Every row comes from one small tree of marks. The marks that hang from a mark follow it in brackets, in alphabetical order. Every link used is in the known rows. Which tree was each row made from?
In the rows, zero is written as 128.
Known rows:
vuvu[pabuva[zurom]]: [118 102 123 105 144 139 122 139 109 138 151 148 171 150 128 119 121 161
  95 127 126 137 130 148 128  63  71 137 110 156 104  95 155 126 128 105
 107  97 115 165 129  71 127  84 123 118]
pagut[doto]: [134 115 121  92 123 147 120 134 103 173 114 148 118 117 135 174 118 152
 110  92 137  98 130 107 104 159  84 154 171 119 113 138 116 103 138 103
 142 106 149  97 117 121 148  87 134 124]
rodil[perar[kuluvo[tobe]]]: [135 143 154 135 103 139 214 128 164 148 122 116 138  65 118  97 137 105
  76  71 160  81 108 193 128 121 143 167  96  77 146 141 129 123 164  83
 109 159 177 165 110 177 152 106 146 120]
kebito[linum[tobe] nasikek]: [119 141  83 130 169 105 115  93 146 188  98 123 101 132 158 180 135  83
 112 131 128  91 127 127  75 132 144 117 135 138 128 199 117 108 163 155
 124 167 130 105 169 136 163 130 105 139]
tobe[linum pabuva[zurom]]: [122 103 123 160 162 120 119 106 102 102 145 126 136 128 161 142 122 148
 126 150 108 161 152 121 147  72  26  80 121 149 134  93 174 154 121 133
 136  99 149 159 144  93  93  99 117 123]
pabuva[tobe[linum] zurom]: [ 87  72 109 156 127 131 119 113  76 108 167 161 155 122 144 162 121 136
 154 108 164 155 142 104 115  65  66 125 146 145 124  86 160 141 122 109
 125 102 115 151 121 152 111 144 153 112]
perar[kuluvo[tobe[linum pabuva]] rodil]: [190 168 190 171 153 116 174 113 146 120 115 119 138  33 127 100 127 150
  96  83 103 118 133 169 158 150 145  85  79 117 164 126 137 168 104 112
 188 139 167 137 139 137 125  62 147 152]
neno[zurom[pabuva]]: [116 100 137 101  87 152 147  88 160 181 111 143 151 151 162 117 119 140
 173  94 119 104 123 111 149  67  69 133 181 113  81 118 133  72 102 115
 169  69 116 115 123  83 125 146 134  96]
kuluvo[tobe]: [134 140 155 102 109 155 163 107 159 162 145 141 144 117 150 129 112 137
 112  91 114 107 105 150  88 139 143 110 130 102 133 135 123 108 137 101
 106 120 132 122 113 129 155 106 144 125]
linum[mepe]: [105 111 160  88  90 149 152 149 138 128 141 120 106 159 118 145 113 129
 156 121 131 107 116 109  89 116 113 108 163 120 113 189 111  85 139 128
  96 101 144 147 128 136 154 125 140 126]
rodil[perar[kuluvo[tobe[linum[mepe]]]]]: [118 150 153 182  92 109 223 135 154 112 153  95 128  79 116  87 157  95
 128  99 156 106 126 169 132  97 132 120 126  67 159 177 121 126 160 105
  87 145 187 174 132 209 133 133 152 152]
neno[zurom]: [104  97 128  94  94 157 155 101 141 170 109 139 112 133 134 132 111 144
 150  85 139  88 113 114 103  62  69 114 171 100 110 115 101  92 124 137
 146  92 124 123 138 101 165 136 160  80]
rodil[perar[kuluvo]]: [129 106 147 119  97 159 200 141 131 129 104 115 103  98  96 122 129 107
  72  88 151  71 115 171 150  98  91 183 129  84 122 140 137 113 152 105
 113 138 171 176 122 153 146 128 165 106]
vuvu[pabuva[tobe zurom[neno]]]: [105 101 111 119 134 152 105 163 100 109 178 196 219 162 110  82 132 130
 124 134 151 173 137 128 154  56 152 148 109 194  96  62 173 169 130 115
 134  93  40 154 112 117 115 135 137 105]
tobe[kuluvo linum pabuva[vuvu]]: [152 109 123 170 119 137  93 115 122  62 119 102  96 116 129 143 129 158
 143 124 125 179 153  93 187 136 111 108 123 118 128  54 126 175  95 120
 160 137 140 135 153 112  96 156 158 103]
kebito[linum[mepe] nasikek]: [ 81 109 124 154 113 109 101 139 143 150 105  97  76 137 137 157 106  95
 179 120 118 104 144 106  89 106 104 102 163 133 137 228 127  75 180 173
  99 147 163 132 176 162 184 146 100 162]
kuluvo[tobe[linum pabuva]]: [160 156 117 159 146 115 145  99 159 129 131 129 155  85 171 123 128 138
 126 129  83 152 139 138 152 149 118  82 107 105 141 112 141 141  96 113
 146 136 167 130 135 126 110  99 131 136]
kuluvo[tobe[linum[kebito[nasikek]]]]: [121 126  82 175 159 106 130 109 153 170 124 126 124 101 147 124 144 121
 129 140  90  81 109 154 133 128 120  72 114 106 185 154 106  84 108 116
  79 170 120  96 157 146 153 146 113 135]
pabuva[vuvu zurom]: [ 71  64 154 115 119 163 119 150 105 123 158 126 115 147 133 149 127 144
 120 101 156 148 115 117  89  84 115 138 149 164 121  92 139 136 176 104
 131  93 118 138 115  97 148 127 144  86]
vuvu[pabuva[zurom[neno]]]: [111 102 122 103 144 163 116 154 120 128 168 178 185 182 109  82 124 140
  91 143 120 162 135 140 131  46 112 124 109 184 100  87 170 155 146 112
 119  89  54 172 125  83 127 107 128 110]
tobe[kuluvo linum[mepe] pabuva]: [158 130 152 160 103 109 119 114 128  66 128  84 101 146 126 117 115 148
 178 137 113 157 163  93 171 123  79  71 133  99 133 138 124 140  90 150
 129 131 162 160 154 146  94 138 123 143]
perar[rodil]: [143 104 166  73 131 195 132 134 111 148 111 142 126 100 101 147  96 165
 112  87 109  86 122 139  87 127 102 117 131 138 121 146 129 118 109 105
 136  91 131 136 144 102 174  94 173 126]
neno[zurom[pabuva[tobe[kuluvo] vuvu]]]: [103  90 133 135  38 145 105 104 137 118 122 134 156 133 139 104 119 134
 226  70 183 158 125  80 196 100 163 171 173 124  87  45 119 125  89 113
 194 106  84  89 104 124 112 213 160  78]
kuluvo[tobe[linum[mepe]]]: [116 134 147 151 108 118 160 119 159 121 169 124 133 117 146 119 133 127
 175 119 121 129 126 114  90 121 134  70 145  98 149 174 114 112 126 114
  86 120 149 143 127 172 142 122 137 150]
tobe[pabuva]: [159 137 136  95 136 150 122 129 148 139 105 130 130 131 139 142 104 150
 119 127  91 120 120 121 145 144  98 115 128 134 116 114 140 131 108 133
 154 115 156 129 131  96 129 102 120 115]
perar[kuluvo rodil]: [166 115 201  92 115 168 168 137 116 139 103 138 102  77  77 135 117 147
  83  70 141  65 115 163 115 112 121 144 124 126 138 151 129 115 117 115
 154 108 142 143 126 125 160  84 173 116]
pabuva[tobe[kuluvo linum[mepe]]]: [126 107 129 163  78 122 114 113  93  60 153 125 116 135 107 134 116 131
 207 113 167 155 152  69 139 110 120 115 151 106 125 124 112 128  86 146
 110 132 118 149 138 198 109 193 164 138]
linum[kebito tobe[kuluvo pabuva[zurom]]]: [159 183 144 123 170  91 134  99 104 126 138  91 146 179 140  80 119 125
  97 182 132 121 123 131 135 157 102 128  75 145 138 106 100 169 111 146
 125 155  85 114 118  79 106 114  83 137]
nasikek[kebito]: [108  71 108  85 144 156 153 122 121 163 106 162  87 135 115 169 130 167
 161 134  96 103 120 147  87 110  96 122 153 128  97 155 127 124 111 114
  94 110 130 127 112 118 135 112 183 113]
nasikek[kebito[linum]]: [ 92 107 116 134 167 144 121  98 112 173  90 159  72 142 126 187 118 156
 159 134  84 126 136 141  67 110  91 137 151 135  83 193 133 135 127 139
 115 127 164 136 148 129 150 121 166 144]
pabuva[tobe[linum]]: [115  88  88 143 117 150 121 111  95 112 131 174 136 105 126 178 124 143
 152 109 144 137 133 100 140 104 108 129 160 123 111 103 136 127  89 118
 138 120 126 137 138 165 117 165 178 110]
linum[kebito mepe[doto[pagut]] tobe]: [121 205 136  38 140  65 143 192 127 128 145 102 135 172  99 120 139  77
  80 187 148 120 119 160  61 211 158 166 135 131 137 182 109  66 148 127
  76 145  97 112  67 129 136  83  57 167]
vuvu[pabuva[tobe]]: [151 123  82 104 121 152 104 162 110 131 135 192 184 113 103 142 126 155
 127 113 137 135 113 136 170 123 147 174 121 147  90  80 151 122  82 108
 134 127 111 136 131 123 127 133 152 115]
kebito[linum[tobe]]: [125 160 120 115 159 133 129  92 134 167 120 139 119 140 148 178 124  95
 106 134 128 110 126 110  60 140 137 143 139 130  97 178 109 134 149 147
 140 133 137 116 147 122 149 113 119 140]
pabuva[tobe[linum] vuvu]: [ 94  80  87 149 114 164 104 148 101  91 144 169 126  87 117 191 141 138
 163 106 153 164 119  92 151 105 168 138 171 133 118  73 129 153 116 109
 149 121 128 114 139 158 121 179 189  86]
kebito[nasikek]: [109  77 109  98 121 146 122 129 139 159 102 124  92 123 126 161 117 120
 128 104 123  85 119 131 113 110 101 104 145 125 138 154 134  66 137 130
 103 133 135 120 143 128 153 130 143 101]
nasikek[kebito[linum[mepe]]]: [ 78 115 134 146 131 124 143 120 120 154 109 142  61 156 119 164 120 145
 205 149  88 130 137 123  51 113 115 109 161 138  98 236 115 119 151 161
  98 127 167 137 140 146 151 134 147 166]
linum[kebito[nasikek] mepe tobe]: [101 147  99 107 146 100 152 149 133 162 117 111 111 172 121 118 157  74
 135 184 139  56 105 128 105 144 170 109 126 140 153 223  63  74 151 160
  60 157  97  81 151 143 167 145  80 146]
kebito[linum nasikek]: [101  97 104 148 138 135 101 108 135 167  88 118  84 123 144 176 100 106
 138 100 107  95 135 128  97 108  90 111 155 131 130 181 139  85 152 153
 123 151 153 126 178 137 177 137 115 139]
kebito[linum[mepe[doto]] nasikek]: [ 89 126 129 141 130  87  91 159 134 144  95  96  96 143 122 160  86 102
 163 139 125 131 154 100  80 159 127  99 160 122 157 209 139  52 175 183
 110 125 160 122 167 163 150 126  78 181]
mepe[linum]: [151  96 127 122 102 170 123 127 115 149 142 151  94 129 119 151 133 150
  87 136 112 102 111 135 109 110 105 142 143 108 131 137 154 115 118 130
 109  99 171 154 119 135 128 131 152 135]
mepe[doto[pagut] linum[kebito]]: [149 157 116  94 137 106  91 187 101 139 128 127 100 126  90 131 138 133
  38 179  99 133 116 191 102 184 102 194 134 106 144 129 167  68 120 120
  90 119 146 146  68 117 114 104  96 172]
vuvu[pabuva[tobe zurom]]: [115 110 103 122 127 126 107 159  92 119 164 174 199 130 123 125 123 148
 126 112 158 157 123 137 144  79 114 162 106 168  97  69 162 139 123 108
 120 109  96 150 120 104 111 120 128 108]

Which tree is each row?
[ 86  90 148 107 147 172 115 165 132 102 155 132 145 168 132  86 124 121
 109 140 128 181 137 104 144  92 154 104 117 201 127  62 163 181 178 124
 174  93  91 130 121  80 117 129 119  89] | tobe[pabuva[vuvu zurom[neno]]]
[128 140  84  97 172 118 137 130 136 184 104 122 113 149 129 138 155  87
  90 174 118  56  94 148 106 152 154 126 115 136 152 172  84  84 133 143
  80 177  90  78 144 112 157 130 101 116] | linum[kebito[nasikek] tobe]
[135 117 143 173  97 121 100 137 119  45 129  75  95 137 123 121 136 147
 185 135 130 183 145  83 180 135 134  93 135 119 135 106 110 168 119 148
 136 131 154 138 148 141 102 169 138 125] | tobe[kuluvo linum[mepe] pabuva[vuvu]]
[148 151  63 142 166 117 117 137 112 172 111 133  99 129 125 129 173 113
  71 196 114  56  97 155 123 147 164 147 102 121 169 178  95  96 129 167
  85 160 126  98 143 134 145 150  96 153] | mepe[linum[kebito[nasikek] tobe]]
[110 151 141 142 147  97 140  79 121 133 118 106  62 175 123 144 138 125
 193 160 135 143 151 114  46 152 156 127 129 122  97 219  77 158 140 169
  91 159 131 126 136 156 143 150 137 173] | nasikek[kebito[linum[mepe tobe[kuluvo]]]]
[142 173  80 146 190  90 109 109 150 164  82 103 114 120 182 166 122  77
 109 146 102 110 142 130 124 159 137 110 105 148 136 179 122 132 154 180
 155 180 159  90 176 115 139 108  82 142] | kebito[linum[tobe[pabuva]] nasikek]
[110 202 147  85 140  56 119 157 137 123 134  94 119 152 116 165 124  73
  94 153 160 167 155 138  25 196 152 166 158 130 113 209 140  87 186 146
 108 142 138 138  86 151 139  68  71 183] | kebito[linum[mepe[doto[pagut]] tobe]]
[116 100  77 166 149 118  98 141  78  97 171 180 192 111 126 143 146 157
 132 127 143 173 149 127 165  63  84 137 115 162 113  61 167 155  99 114
 121 101  97 163 143 124  94 129 149 115] | vuvu[pabuva[tobe[linum] zurom]]
[ 88 160 113 133 170 103 155 109 128 164 123 136  85 161 133 168 150 117
 182 180 119 120 139 123  26 140 160 124 150 150  88 246  86 145 158 162
  97 141 143 113 139 148 146 131 133 170] | nasikek[kebito[linum[mepe tobe]]]
[116 154 158 176 134  78 160 122 137 107 183  98 165 129 178  93 119 125
 168 139 114 169 140 121 117 107 105  52 110 133 169 147 139 153 150 128
 116 112 169 151 126 130 112  95  86 161] | kuluvo[tobe[linum[mepe] pabuva[zurom]]]
[109 121  70 177 165 108  98 155  68 108 161 188 197 131 110 107 146 152
 135 169 121 147 119 143 176  80  82 150 105 159 119  58 147 144  84 117
 114 118  71 139 142 102  98 145 121 132] | vuvu[pabuva[tobe[linum[kebito]] zurom]]
[202 188 208 122 139 132 182 135 161 142 107 120 143  53 115  88 113 144
  89  68 119  90 116 187 143 170 171 115  74 129 159 137 120 149 125 117
 177 139 164 119 117 127 145  53 133 143] | perar[kuluvo[tobe[pabuva]] rodil]
[112  98 115 108  72 147 128  98 133 167 113 174 186 139 153 121 106 120
 213  78 147 115 118  94 168  79 118 161 186 128  88 101 138  86  84 119
 178  84  99  97 104 114 119 175 138 100] | neno[zurom[pabuva[tobe]]]
[101  67  95 150 100 154  88 136 117 100 142 166 161 109 143 165 152 132
 188 107 131 170 144  82 194 113 163 165 176 148  92  80 156 131  98  85
 177 109 111 103 115 157  90 190 164 102] | zurom[pabuva[tobe[linum] vuvu]]
[ 58  71 154 102 124 195 114 155 124 108 170 147 138 178 115 111 138 114
 111 127 150 165 133 110  90  64 155 121 146 185 110  88 149 166 197 107
 140  76  61 147 105 118 146 143 159  83] | pabuva[vuvu zurom[neno]]
[180 191 165  91 130  67 129 139 135  82 121  83 141 171 115 100  97 124
 118 178 144 160 156  97 119 228 165 114 107 108 149 137  96 137 121 169
 123 134 122 121 108 131  83  92  72 164] | linum[mepe[doto] tobe[kuluvo pabuva]]
[ 95 154 110 142 142  91 130 123 147 160 117  93  90 147 150 157 133  66
 162 152 138 101 140 109  67 127 159 102 143 138 134 248 100  88 192 179
  97 163 144 115 166 161 170 135  85 163] | kebito[linum[mepe tobe] nasikek]
[167 175 151 149 124 115 214 136 175 138 104  98 150  55 135  80 120 106
  69  91 134  96 115 201 171 145 143 144  73  89 149 122 143 145 147 110
 141 169 196 144 120 141 124  83 120 125] | rodil[perar[kuluvo[tobe[pabuva]]]]
[167 156 219 106 108 154 191 123 142 153 126 137 127  61  98 101 118 146
  89  47 140  81 104 179  92 146 172 120 102 113 158 147 117 127 134  99
 139 128 137 128 111 154 166  76 165 130] | perar[kuluvo[tobe] rodil]
[102  76 122 110  86 167 104 146 129 118 130 170 169 122 139 152 132 128
 172  96 143 147 118  92 174 137 192 183 170 159  89  91 150 120 106  83
 175 102 109  97  95 127 113 176 150  91] | zurom[pabuva[tobe vuvu]]
[201 156 132 105 126 102 103 105 105 110 132 122 108 149 106 131 137 144
  54 175 153 142 145 125  98 193 161 154 101  79 141 107 116 136 114 148
 108 123 122 137  95 144  80 118 113 157] | mepe[doto linum[tobe[kuluvo]]]
[ 78  85 116 120  69 160 113 134 135 153 124 163 175 122 154 122 125 129
 211  77 160 139 116  89 179  90 166 169 187 142  82  70 134 108 111 107
 200  84 103  75 111 118 123 201 155  73] | neno[zurom[pabuva[tobe vuvu]]]
[172 166 126 189 138  99 205 109 160 113 117 101 153  46 144  91 145 113
  81 107 117 116 138 187 188 129 110 128  80  74 160 114 146 164 129  99
 139 163 209 159 137 158 107 104 130 141] | rodil[perar[kuluvo[tobe[linum pabuva]]]]
[178 122 130 155 131 122 106  85 125  83 114 104 101 123 136 134 112 150
 136 128 104 163 155 112 176 123  63  96 123  95 128  87 136 151  75 132
 144 138 147 153 150 119  89 134 143 124] | tobe[kuluvo linum pabuva]
[135 111 176 115 124 151 113 104 132  82 151 116 143 187 126  68  93 124
 120 144 128 174 157 109 145  85  89  94 103 159 120  72 152 171 132 140
 143 104  73 161 116 104 107 125 116 114] | tobe[kuluvo pabuva[zurom[neno]]]
[115 142 156  81 119 115 123 189 120 135 116 128 126 180  86 114  96 140
 131 176  94 100 111 126  99 190 130 133 146 116 142 169 104  65 128 146
  87 104 118 120 117 124 137 117  89 161] | linum[kebito mepe[doto]]
[124 101 124 132 111 136  93 134  99  82 174 176 201 180  91  64 112 136
 134 120 171 189 145 116 180  74 140 146  87 175  99  34 163 184 108 122
 127 115  25 170 113 128 107 157 137 110] | vuvu[pabuva[tobe[kuluvo] zurom[neno]]]
[ 96 117 109 121 114 123 128 170 141 158 110 108  95 158 110 120 121 101
 169 149 108  56 101 125 124 126 114 100 146 127 159 216  90  51 136 155
  64 149 125 112 156 135 179 153  91 144] | linum[kebito[nasikek] mepe]
[132 138 140 179 119 121 217 112 158 131 139 109 132  55 129 111 144 106
  89  89 146  99 132 178 145  96 115 139 105  69 147 133 141 141 139  82
 100 156 177 176 129 187 129 119 167 125] | rodil[perar[kuluvo[tobe[linum]]]]
[ 99 123  97 145 157  78 110 179 113 117 104 108 112 150  98 130 125 119
 152 184  99 108 140 121 127 149 103  84 147 105 186 179 112  51 126 159
  68 137 116 109 167 154 121 144  86 170] | tobe[linum[kebito[nasikek] mepe[doto]]]
[116 159 139 169 119 110 166 132 142 137 160 126 127 138 127  90 145 120
 167 150  89 105 105 124  99 140 137  86 129 101 159 183  83  98 115 117
  80 132 133 121 138 160 149 146 115 167] | kuluvo[tobe[linum[kebito mepe]]]
[177 153 111  97 145 112 117 131 105 146 139 151 134 136 118 143 137 143
  45 181 138 126 135 126  79 189 176 161 118 101 145 138 139 122 136 139
 120 103 146 128  99 128  95  96 108 154] | mepe[doto linum[tobe]]
[124 104  98 152 152 152 110 150 125  94 119 126 112 103 137 163 146 145
 127 132  99 158 140 110 172 126 127 103 142 142 123  77 136 165 123 123
 164 118 161 124 162 103 104 129 154 102] | tobe[linum pabuva[vuvu]]
[177 190 135 135 160 102 103  70 137 129  97  92 118 144 152 135 110 117
 114 145 122 138 145 115 126 179 126 131 102 123 108 125 105 176 115 155
 166 164 138 113 147 113 118 116  92 150] | kebito[linum[tobe[kuluvo pabuva]]]
[147 135 122  82 110 114  98 167 112 119 143 129 100 111  98 161 132 141
  41 152 135 156 143 182  91 154 102 178 148 103 133 130 198  81 134 120
 105 111 166 174  61 132 113  86 109 157] | mepe[doto[pagut] linum]
[147 147 102 115 144 102 123 103 127 155  95  97 100 154 122 119 141 102
 108 153 146  72 110 139 125 154 142 128 102 112 152 147  65  97 110 144
  73 189  66  86 137 126 144 157 110 114] | linum[kebito[nasikek] tobe[kuluvo]]
[146 175 150 151 170  77  97  57 115 123 136  82 131 164 174 123 109 109
 114 144 144 164 158 114  97 137  97 129  85 150 123 123 128 188 146 164
 162 155 121 130 143 105 105 103  85 156] | kebito[linum[tobe[kuluvo pabuva[zurom]]]]
[162 191 107  89 186 126 140 125 136 160 105 136 144 155 137 114 134 112
  85 191  90  82  98 136 140 192 152 142  98 142 124 141  91 137 113 145
 142 147 117  82 134  76 125 104  93 133] | linum[kebito tobe[pabuva]]
[191 163 134  94 142 117 127  89 136 117 114 104 121 144 142 113 109 120
 107 138 144 130 135 120 138 172 144 123  98 115 118 111  98 165 102 140
 144 157 114 115 120 106 104 112 115 126] | linum[tobe[kuluvo pabuva]]
[127  64 119 168  76 140  74 100 111  79 146 148 144 126 130 136 140 144
 201  98 155 185 154  72 208 119 158 162 165 125  94  54 141 152  70  85
 168 115  89 116 111 163  81 206 170 102] | zurom[pabuva[tobe[kuluvo linum] vuvu]]
[119  88 137 118  69 162  93 136 110  88 131 140 116 120  97 149 124 143
 167  86 181 158 124  91 148 151 187 171 149 128 109  56 114 153 118 114
 140 131 100 118 109 152 136 188 184  81] | pabuva[tobe[kuluvo] vuvu]
[122  72 142 116  62 187  76 127 140  83 145 169 171 174 105  87 123 117
 185  96 160 182 141  74 197 130 226 169 152 156  83  59 144 157 108  91
 182 110  36 106  94 158 105 215 162  90] | zurom[neno pabuva[tobe[kuluvo] vuvu]]
[172 167 209 130 139 145 168 166 159 122 108 110 130  27 114  93 133 146
  92  64 129 118 108 179 151 177 229 126  78 152 164 106 121 171 145 112
 192 138 162 101 117 124 146  74 144 119] | perar[kuluvo[tobe[pabuva[vuvu]]] rodil]
[133 113  81 155 136 143 105 153 114 163 101 138  84 126 112 129 149 136
  92 176  86  66  94 155 148 117 103 125 119 109 167 166 131  78 125 159
  83 147 150 121 147 130 149 160 111 148] | mepe[linum[kebito[nasikek]]]
[118  98 168 126 110 131  93 135 111  80 140  87 121 149 139 113 110 160
 138 115 150 175 133 110 158 122 110 122 100 159 136  45 139 176 144 134
 151 124 124 146 126  86 111 126 125  91] | tobe[kuluvo pabuva[vuvu zurom]]
[149 160 141 129 132 126 111  58 127 140 115 110 100 149 143 152 117 113
 118 124 152 127 141 104  77 153 132 148 132 113 101 145 105 154 129 143
 130 163 112 125 142 142 145 133 133 143] | kebito[linum[tobe[kuluvo]]]
[115 167 146 108 116  63 146 152 148  97 179  95 133 111 122 135 128 108
 117 128 139 180 153 162  68 172 136 102 157  93 145 163 163  72 141  98
  74 122 152 158  70 170 117  74 101 160] | kuluvo[tobe[linum[mepe[doto[pagut]]]]]
[138 121  66 168 182 108  96 139 125 133  82 112 108 113 146 133 135 124
 129 170  60  95 121 137 196 128  71  80 107 121 171 139 129 103  93 158
 125 159 141 104 177 106 124 141 100 133] | tobe[linum[kebito[nasikek]] pabuva]
[168 178 119 120 158 122 112 135 128 110 113  95 125 154 119  97 149 129
 103 166 127 129 106 121 166 201 189 150  86 139 138  72  56 179 113 141
 147 174 102  68 128  83 117 142 113 112] | linum[kebito tobe[kuluvo pabuva[vuvu]]]
[151 156 150 187 136 111 158 143 167  95 131 120 118  56 138 112 162 142
  99 102 132 153 116 150 179 145 186 121 101 120 159  74 130 172 139 115
 179 151 177 114 114 150 103 107 141 117] | perar[kuluvo[tobe[linum pabuva[vuvu]]]]
[ 94  90 129 104  77 165 128 116 156 157 113 136 139 141 149 121 134 143
 180  90 135 127 117  98 159  76 128 144 187 134  88  95 123  94 116 107
 181  71 114  96 116  83 139 167 152  75] | neno[zurom[pabuva[vuvu]]]
[196 198  87 134 178 121 117 139 116 152 121 141 121 135 128 110 162 133
  57 217  76  89  97 145 150 175 154 154  83 133 145 139 106 157 108 163
 139 144 152 101 128  91 103 118  82 162] | mepe[linum[kebito tobe[pabuva]]]
[109 106 157 101 148 155 126 133 126 113 147 144 152 174 142  88 102 119
 108 139 107 156 143 117 133  79  97 101 115 179 122  96 169 160 154 139
 155  88  94 160 114  94 109 106 108 116] | tobe[pabuva[zurom[neno]]]
[105 138 158 132 138 127 136 140 146 123 167 109 164 112 180 105 122 142
 124 114 129 164 124 136 123 136 163 103  97 170 161  70 148 173 177  99
 146 118 137 115 106  81 120  85  99 112] | kuluvo[tobe[pabuva[vuvu zurom]]]
[150 115 146 123 109 151  96 136 134  89 107  93 103 129 118 132 111 159
 136 114 129 151 125 108 174 156 143 129 119 121 120  54 122 163 116 126
 155 140 143 123 131  93 113 139 145  96] | tobe[kuluvo pabuva[vuvu]]
